Each row was made from one small tree. The marks that hang from a mark follow it in brackets, in the order of their numbers. Every link used is in the known rows. Write each row's tree.
In the rows, 128 means zero.
Known rows:
K205[K774[K299[K135] K374[K955]]]: [103 142 134  89 100 130 123 126 126 165 118  99 127  93 169 134 107 111
 153 122 131 127 111  52 119 133  93 114 131 151 123 139 128]
K415[K66]: [ 99 121 132 150 113 112 132 121 114 128 115 135 155 128 138 123 117 118
 108 135 134 111 144 186 132 152 132 139 104 124 123 132 160]
K774[K205 K299 K374[K351 K955]]: [105 158 131  27 137 183 129 132 131 182 131  76 126 162 102 135 122 120
 217 136 121 141  75  69 114  87  67  95  73 137  85 219  97]
K415[K66[K955] K126]: [126  98 146 166  84 121 119 107 124 124 119 132 160 155 138 117  95 122
  97 125 130  87 174 146 150 179 115 143  83 106 123  93 168]
K841[K126]: [136 119 114 148 108 160 129 120 128 108 136  86 132 141 120 129 115 126
 129 132 128 137 114 115 104 125 119 138  83 132 146 140 142]
K571[K66[K415] K205[K774[K374[K351]]]]: [159 163 175 119 116  81 119 117 142 149 144 149 123 120  95 132 163 127
 111 136 162 124 116 193 102 139 101 122 179 104  73 140 118]
K571[K66 K205]: [155 152 164 113 131  58 128 128 143 104 149 149 110 110 105 124 189 137
 108 136 154 118 124 140 130 112 128 154 204 117  95 216  93]
K571[K66[K955] K205[K774]]: [148 130 166 139 104  34 118 117 146 132 132 182 114  93 143 126 163 135
 102 128 151 116 132 150 158 140 120 155 201 113  85 124 109]
K667[K968[K415[K66[K571]] K679]]: [135 190 105 140  83 124 137 112 125  92 125 109 140 110  89 131  77 122
  95 133 118 129 165  83 176 151 133 165  76 105 139 137 170]
K667[K968[K679]]: [131 178 114 115 115 129 134 120 140 100 119 125 133 119 112 134 110 129
 114 138 120 136 149  29 150 130 134 161 110 103 140 144 104]
K667[K968]: [116 149 129 117 123 114 128 129 128 116 116 150 127 135 134 132 126 133
 121 142 117 130 141  33 148 118 129 154 136 119 134 136 116]
K571[K66[K415[K126[K110]] K955] K205]: [210 142 178 136 133  79 110 105 157 102 145 204 121 163  95 117 152 137
 102 132 156  84 152 114 138 149 103 125 173 111  96 137 117]
K571[K66]: [141 137 144 126 145  92 128 136 135 114 141 138 110 121 117 129 160 128
 124 137 141 119 130 113 106 120 121 156 182 129 111 177 101]
K205[K774[K299[K135] K374[K351 K955]]]: [110 137 136  72  94 130 126 123 128 183 118 112 131 107 153 140 116 108
 158 126 127 134  97  87 104 129  83 108 104 137 108 128 126]
K374[K351 K955]: [156 103 147  71 143 105 138 133 136 181 134 182 142 167 115 140 134 127
 138 147 116 133  87 134 126 103 100 106  57 109  94 141 100]
K774[K374[K351]]: [117 152 139 112 115 169 136 130 130 155 130 109 115 133 108 138 125 120
 164 131 129 138 102 130  87 131  96 118  87 105 110 126 146]
K774[K374]: [106 160 134 132 122 169 132 133 129 134 130  92 111 118 128 130 114 123
 158 125 134 128 119  89 103 139 107 128 120 124 130 134 146]
K968[K415 K679]: [184 187 101 136 102 142 138 110 140  95 144  57 129  87  77 130  95 118
 129 114 130 143 137 148 147 153 138 143  93 108 119 138 152]
K571[K66[K415[K126] K955] K205[K774]]: [187 130 178 142 102  54 104 105 150 132 144 173 132 135 113 122 144 135
  85 127 156 100 157 160 147 158 108 133 193 104  84 100 119]
K205[K774[K299[K135] K374]]: [ 93 152 124 108  85 145 120 121 123 149 114  79 121  83 161 132 112 109
 152 115 135 131 124  87 107 144 101 122 152 149 130 120 144]
K205[K774[K299 K374]]: [ 78 141 122 127  81 168 122 127 127 157 114  58 138  84 162 135 119 114
 157 114 132 142 115 101 126 142  94 124 148 141 121  89 134]
K661[K110]: [110 132 138  98 143 163 123 132 139 127 115 133 114 135 125 123 147 132
 140 127 128 133 140 165 115 150 128 110  79 138 124 122 150]
K968[K415[K66[K571 K955] K126] K679]: [175 162 109 170  56 149 130  96 133  95 142  73 147 117  74 122  49 118
  87 108 127 106 182 159 178 189 120 143  33  96 133  96 206]
K571[K66 K205[K774]]: [140 141 164 134 109  48 122 123 138 125 136 143 117  86 128 128 177 133
  98 129 157 125 122 170 139 128 128 150 199 122  87 171  96]
K571[K66[K415[K126] K955] K205]: [199 140 177 124 125  65 110 109 154 111 156 179 123 158  91 118 155 139
  92 133 153  93 158 124 137 143 108 137 197  99  93 146 114]
K299[K135]: [152 144 132  97 137  93 125 117 121 115 125 158 103 126 126 124 116 119
 119 127 131 109 142  97  98 132 141 125 132 141 142 179 144]
K661[K110[K126]]: [ 90 129 146  83 154 172 115 136 146 121 126 104 110 116 137 120 139 145
 129 140 127 141 136  89 101 135 121 106  78 123 131 144 131]
K968[K415]: [165 153 121 139 111 121 132 120 126 116 139  91 123 107 106 127 114 123
 138 119 125 135 130 155 145 139 130 136 127 127 114 127 167]
K66[K415[K126] K955]: [187 114 145 140 120 134 105 105 143 136 137 164 145 187 110 121  86 130
 109 125 127  96 171 111 140 167 103 106 121 104 126  40 156]
K351[K374]: [107 139 136 131 104 120 133 136 131 110 131 119 124 160 142 131 123 121
  89 138 122 121 136 102  96 141 107 141 143 102 129 110  89]
K66[K415 K571]: [146 134 124 126 129 158 116 124 124 140 144 165 130 182  85 128  81 133
  88 129 125 114 153 146 132 131 108  82 101 132 154  69 178]
K66[K415 K955]: [166 122 135 131 139 115 112 111 140 145 130 197 139 171 122 124  91 128
 120 132 124 109 155 125 137 155 111 106 138 110 124  33 161]
K774[K205 K299[K135] K374]: [102 190 119  49 130 173 118 119 119 130 125  56  94 131 114 122 108 114
 203 121 133 123 120  39  94 110 100 110 135 162 123 247 135]

Which tree is each row?
[ 85 136 125 110  76 167 124 125 128 174 115  71 140  97 144 141 126 111
 162 119 128 150 102 136 109 135  84 116 122 127 106  81 133] -> K205[K774[K299 K374[K351]]]
[116  96 136 170  71 136 117 111 119 127 127 147 150 166 124 120  70 127
  74 120 124  83 182 145 165 173 106 128  52 113 144  77 196] -> K415[K66[K571 K955] K126]
[120 115 135 144  74  95 115 116 134 149 128 197 117 123 138 128  94 140
  82 116 125 118 143 145 196 140 111 108 109 119 133  46 174] -> K66[K571[K205[K774]] K955]
[193 138 157 144 154 129 115 119 142 106 142 154 125 169  90 124 138 128
 116 134 149  93 149 110  96 146 105 123 149 132 114 141 110] -> K571[K66[K415[K126[K110]]]]
[114 152 152 137  86 112 125 120 131 142 125 113 124  86 140 128 138 131
 123 119 147 133 114 159 143 141 122 121 143 117 105 129 136] -> K571[K205[K774[K374]]]
[165 125 134 135 111 178 109 117 126 132 151 136 138 199  73 125  73 135
  76 121 127 101 169 131 132 144 101  82  81 127 154  76 174] -> K66[K415[K126] K571]
[108 127 118 104  91 112 116 116 122 145 110 105 135  91 159 130 122 113
 128 117 130 131 131 115 124 136 117 121 156 151 129 114 131] -> K205[K774[K299[K135]]]
[145 140 158 101  95  29 114 112 146 124 131 168 112  86 147 124 168 126
 109 126 150 114 138 113 147 131 111 153 226 127  92 160 105] -> K571[K66[K955] K205[K774[K299[K135]]]]
[115 166 134  86 136 179 127 124 121 163 126  90 103 155  86 133 109 124
 194 130 131 139  93 148  91 115 101 103  58 121  89 180 138] -> K774[K205 K374[K351]]
[127 155 139  29 122 145 134 128 135 163 134 116 118 140 124 137 129 109
 178 136 122 125  95  27  83 105  72 109 107 131 117 203 119] -> K774[K299[K135] K374[K351 K955]]
[195 126 150 150 102 148 103  99 145 122 138 221 128 200  88 118  75 143
  80 117 133  80 168 107 175 158  91  71  72 119 142  39 182] -> K66[K415[K126[K110]] K571[K205] K955]
[188 192 117 143  97 153 131 105 142  76 123  93 131 119  88 130  91 126
 124 123 122 123 156  22 166 154 125 156  69 110 133 138 129] -> K667[K968[K415[K126[K110]] K679]]
[ 91 107 125 159  92 114 125 119 116 137 117 186 141 147 140 123  77 123
  87 131 121 100 161 163 165 158 114 128  79 123 144  69 201] -> K415[K66[K571 K955]]
[159 141 165 120 126  42 123 122 151 110 145 186 106 117 121 122 173 138
 110 135 148 110 134 120 150 124 120 158 205 107  93 171 105] -> K571[K66[K955] K205]
[151 180  98 156  78 142 140 107 124  97 138  75 143  97  73 127  67 115
  94 117 130 126 158 196 165 167 133 142  53 111 133 128 197] -> K968[K415[K66[K571]] K679]
[127 155 146  63 153 161 131 131 126 184 132 120 110 169  95 135 105 127
 197 140 126 134  78 107 109 102  91  93  31 124  80 202 116] -> K774[K205 K374[K351 K955]]
[ 91 170 119  51 118 201 124 125 125 163 126  49 118 148  93 133 128 118
 216 127 126 147  91 107  97  99  78 104 101 133  92 197 121] -> K774[K205 K299 K374[K351]]
[133 100 137 191  83 161 118 105 123 114 108 183 144 175 131 118  66 125
  90 119 128  70 172 123 165 181  98 111  16 133 149  61 196] -> K415[K66[K571 K955] K126[K110]]
[138 151 156  95 101  46 118 117 138 118 136 130 115  81 132 125 184 125
 107 127 156 121 127 131 127 119 119 148 228 137  96 205  91] -> K571[K66 K205[K774[K299[K135]]]]
[182 140 176 136 109  70 109 110 142 125 148 135 135 128  98 123 160 135
  82 128 163 107 146 176 129 146 116 127 192 114  85 145 106] -> K571[K66[K415[K126]] K205[K774]]
[139 114 145 182 102 159 125 107 120 104 106 133 157 155 129 117 105 119
 110 124 140  81 154 149 132 176 115 121  43 134 130 122 155] -> K415[K66 K126[K110]]
[183 163 115 168  66 136 132  92 137  92 137  61 155 108  85 121  68 114
 104 111 132 110 175 160 166 195 128 157  57  91 116 108 182] -> K968[K415[K66[K955] K126] K679]
[199 117 146 157 131 155 106 100 146 127 122 196 141 192 115 119  81 129
 123 123 130  86 163  92 140 174  98  92  89 117 130  26 156] -> K66[K415[K126[K110]] K955]
[152 119 125 135 120 137 109 117 134 149 139 213 126 188 105 127  59 134
  92 127 117 104 165 122 157 147  99  88 102 120 150  13 195] -> K66[K415 K571 K955]
[190 140 150 141 110 168 109 106 136 113 143 175 132 194  69 120  94 141
  77 119 141  90 155 137 151 144 100  66  73 131 145  97 165] -> K66[K415[K126[K110]] K571[K205]]
[163 179 108 155  67 113 136  98 135  98 139 112 141  98  81 123  70 120
  89 116 132 119 163 190 190 174 131 143  65  97 123 114 203] -> K968[K415[K66[K571[K205] K955]] K679]
[176 190 116 130  88 140 131 108 140  84 134  70 134 114  83 131  95 128
 113 124 120 131 162  34 165 149 131 168  92  99 128 149 129] -> K667[K968[K415[K126] K679]]
[ 91 110 136 163  70  87 122 111 119 145 115 191 146 125 146 122  90 127
  71 126 131 103 156 203 185 162 119 123  92 117 127  64 196] -> K415[K66[K571[K205[K774]] K955]]
[127 143 154 111  97  63 120 124 141 125 138 115 128  81 133 128 191 129
 112 128 154 130 121 146 142 116 113 150 224 132  89 181  85] -> K571[K66 K205[K774[K299]]]
[183 173 108 182  71 180 134  96 130  79 131  75 146 119  66 123  57 115
  96 108 135 102 167 158 162 186 120 127   4 119 138 120 194] -> K968[K415[K66[K571] K126[K110]] K679]
[ 79 112 129 145  60  98 121 111 122 144 115 168 154 120 150 122  99 124
  83 124 129 107 155 179 188 154 107 124 111 124 129  73 189] -> K415[K66[K571[K205[K774[K299]]] K955]]
[145 185 111 142  90 104 136 105 134  95 117 122 143 105 111 129  83 120
 110 135 118 126 165  73 179 163 134 177  93  94 123 117 161] -> K667[K968[K415[K66[K955]] K679]]
[157 139 160 112 107  54 107 110 151 138 138 171 137 117 128 125 160 129
 105 131 151 115 141 145 150 139 100 133 234 117  86 105 109] -> K571[K66[K415 K955] K205[K774[K299]]]
